What can hang from each mark:
z436: z341 z968 z992
z688: z968 z992
z301: z213 z586
z404: z301 z341 z968
z213: z301
z968: z404 z688
z586: z301
z992: z688
z341: z404

In the rows, zero is written as 128.
Known rows, with every way that one mark hangs from another:
(z992 (z688 z968)): [ 98 105 100  94 122 112 148 136 143 143 110 134 101 141 164 127 124 142
 118 128 136]
(z436 (z341 (z404 z301)) (z968 (z688 z992))): [ 86  82  97  83 105  90 156  94 203 122 113 146 115 161 190 121 120 143
  94 104 128]
(z968 (z404 z301) z688): [120  84 116 106 123  86 152 124 167 116 144 152  82 121 188 149 134 127
 137 143 148]
(z436 z341 (z968 z404) (z992 z688)): [ 81  86  75  82  93 114 164 107 240 132  97 134 107 189 200 139 115 139
  67 114 130]
(z436 z341 z968): [108  95 105  93 113 118 155  94 154 128 114 130 117 161 170 111 113 128
  94 100 141]
(z341 (z404 (z301 z213 z586) (z968 (z688 z992)))): [116 103 123 109 124  88 148 125 103  68 142 181  85 117 184 138 132 112
 141 129 178]
(z968 (z404 (z301 z586)) (z688 z992)): [106  80 112 111 124  84 145 114 173 109 129 162  83 136 189 162 135 124
 143 156 159]
(z404 (z301 z586) z341 z968): [121 113 131 119 129 107 130  85 108  54 155 159  91 147 182 114 150  97
 129 105 198]
(z586 (z301 z213)): [149  96 125 130 112 115 159 135  62  92 154 147  97 134 138 140 115  96
 149 143 177]
(z688 (z968 (z404 (z301 z213 z586) z341)) z992): [ 93  86 117 101 126  95 136  91 153  82 111 160  92 161 199 138 143 119
 130 116 183]
(z436 z968): [103 108 112  98 127 116 152 113 116 128 120 136 108 136 161 122 123 122
 109 117 150]
(z213 (z301 z586)): [164 103 133 135 120 105 146 109  42 107 157 155  87 141 146 143 110 103
 136 154 174]
(z992 (z688 (z968 (z404 (z301 z213 z586) z341)))): [113  94 104 100 119  98 145 129 148 119 128 156  85 146 195 137 121 131
 131 116 155]
(z968 z404 (z688 z992)): [ 89  88 111  98 126  99 148 118 186 115  95 151  90 132 180 159 138 137
 130 157 156]
(z688 (z968 (z404 z341)) z992): [ 73  91 114  94 126 106 137  88 172  91  83 145 100 157 190 137 148 134
 115 119 173]
(z968 (z404 z301 z341) (z688 z992)): [ 98  82 114  98 118  87 146 101 209  93 118 152  92 147 193 150 149 126
 128 138 163]
(z341 (z404 (z301 z213 z586) z968)): [136 106 131 119 122  92 153 127  72  57 156 179  83 109 180 134 128 101
 143 121 184]
(z301 z213): [157 109 129 103 129 116 160 145  62  97 135 152  96 126 142 125 120  88
 145 137 186]
(z404 z341 z968): [ 96 123 128  99 132 129 134  90 127  64 106 143 102 141 169 111 155 116
 111 107 193]
(z968 (z404 z301) (z688 z992)): [103  81 111 103 122  87 149 118 187 109 126 152  90 134 184 156 141 130
 133 154 152]

Rows:
[ 97  97 100  96 120 107 147 133 158 135 111 141  92 136 183 138 124 146
 119 126 139]
(z992 (z688 (z968 z404)))
[125 109 122  94 141 103 140 125 108  88 164 161  88 131 174 114 143 113
 136 126 176]
(z404 (z301 z213) (z968 z688))
[120  93 116 101 107 101 156 104 150  86 129 146 104 136 174 118 126 124
 112 112 150]
(z436 (z341 (z404 z301 (z968 z688))))
[ 94 107 116  98 137 105 135 110 143  92 143 147 101 139 166 121 155 126
 122 138 163]
(z404 z301 (z968 (z688 z992)))
[ 70  91  82  76  96 102 166 101 226 133  91 142 112 175 187 125 119 136
  70 111 128]
(z436 (z341 z404) (z968 z688) z992)
[ 76  91 113  97 129 105 139  99 157 103  89 145  99 148 183 141 142 136
 119 130 164]
(z688 (z968 z404) z992)
[103  87  86  97  85  96 166 119 196 113 115 144 104 175 178 129 117 121
  91 120 135]
(z436 (z341 (z404 (z301 z586))) (z992 (z688 z968)))
[126  91 103 111  87 100 172 113 161  89 124 143 108 163 158 130 119  96
  98 130 153]
(z436 (z341 (z404 (z301 z586))) z992)
[115  85 118 102 119  85 148 106 189 100 136 153  83 133 197 142 141 124
 132 127 159]
(z968 (z404 z301 z341) z688)
[ 97  90  90  90  89 100 171 100 195 107 120 139 115 175 182 121 119 116
  72 105 136]
(z436 (z341 (z404 z301)) z968 z992)
[102  82 115 108 120  84 141  98 195  94 121 162  85 149 198 156 142 121
 137 140 171]
(z968 (z404 (z301 z586) z341) (z688 z992))
[106 108 123  86 134 104 133  98 152  61 140 161  97 159 185 111 159 110
 125 112 196]
(z404 (z301 z213) z341 (z968 (z688 z992)))
[ 84  89 113  94 122  99 144 102 208 101  87 152  92 144 189 153 146 134
 124 141 167]
(z968 (z404 z341) (z688 z992))
[155  89 131 123 117  92 151 110 115  63 156 167  77 133 195 146 128  90
 148 120 194]
(z968 (z404 (z301 z213 z586) z341))
[146  88 127 130 119  94 153 119 109  86 158 157  80 119 182 154 125 102
 146 138 171]
(z968 (z404 (z301 z586)))
[102  95 102  95 117 101 147 125 169 123 122 141  92 144 190 133 129 141
 119 117 142]
(z992 (z688 (z968 (z404 z301 z341))))
[ 90  81  99  85 115 103 151  90 205 136 107 142 101 157 205 128 115 149
  97 103 134]
(z436 z341 (z968 z404 z688))
[ 68 118 118  86 135 123 128  87 173  80  86 147 104 152 175 116 162 131
 109 119 185]
(z404 z341 (z968 (z688 z992)))
[ 89  97  88  85 101 121 164  97 192 129 101 125 120 187 166 116 120 118
  69 113 141]
(z436 z341 z968 z992)
[129 107 123 108 143 100 134 121  86  89 167 176  79 133 181 123 135 105
 149 128 187]
(z404 (z301 z213 z586) (z968 z688))
[107 109 119 100 137 105 137 114 129  97 154 147  95 129 169 115 150 124
 125 130 160]
(z404 z301 (z968 z688))
[110 107 123 100 136 100 127  93 132  62 143 176  88 161 191 119 150 101
 139 114 207]
(z404 (z301 z213 z586) z341 (z968 (z688 z992)))
[ 79  90  95  79 117 111 149  91 199 144  93 133 119 172 174 117 121 144
  91 112 133]
(z436 z341 (z968 (z688 z992)))
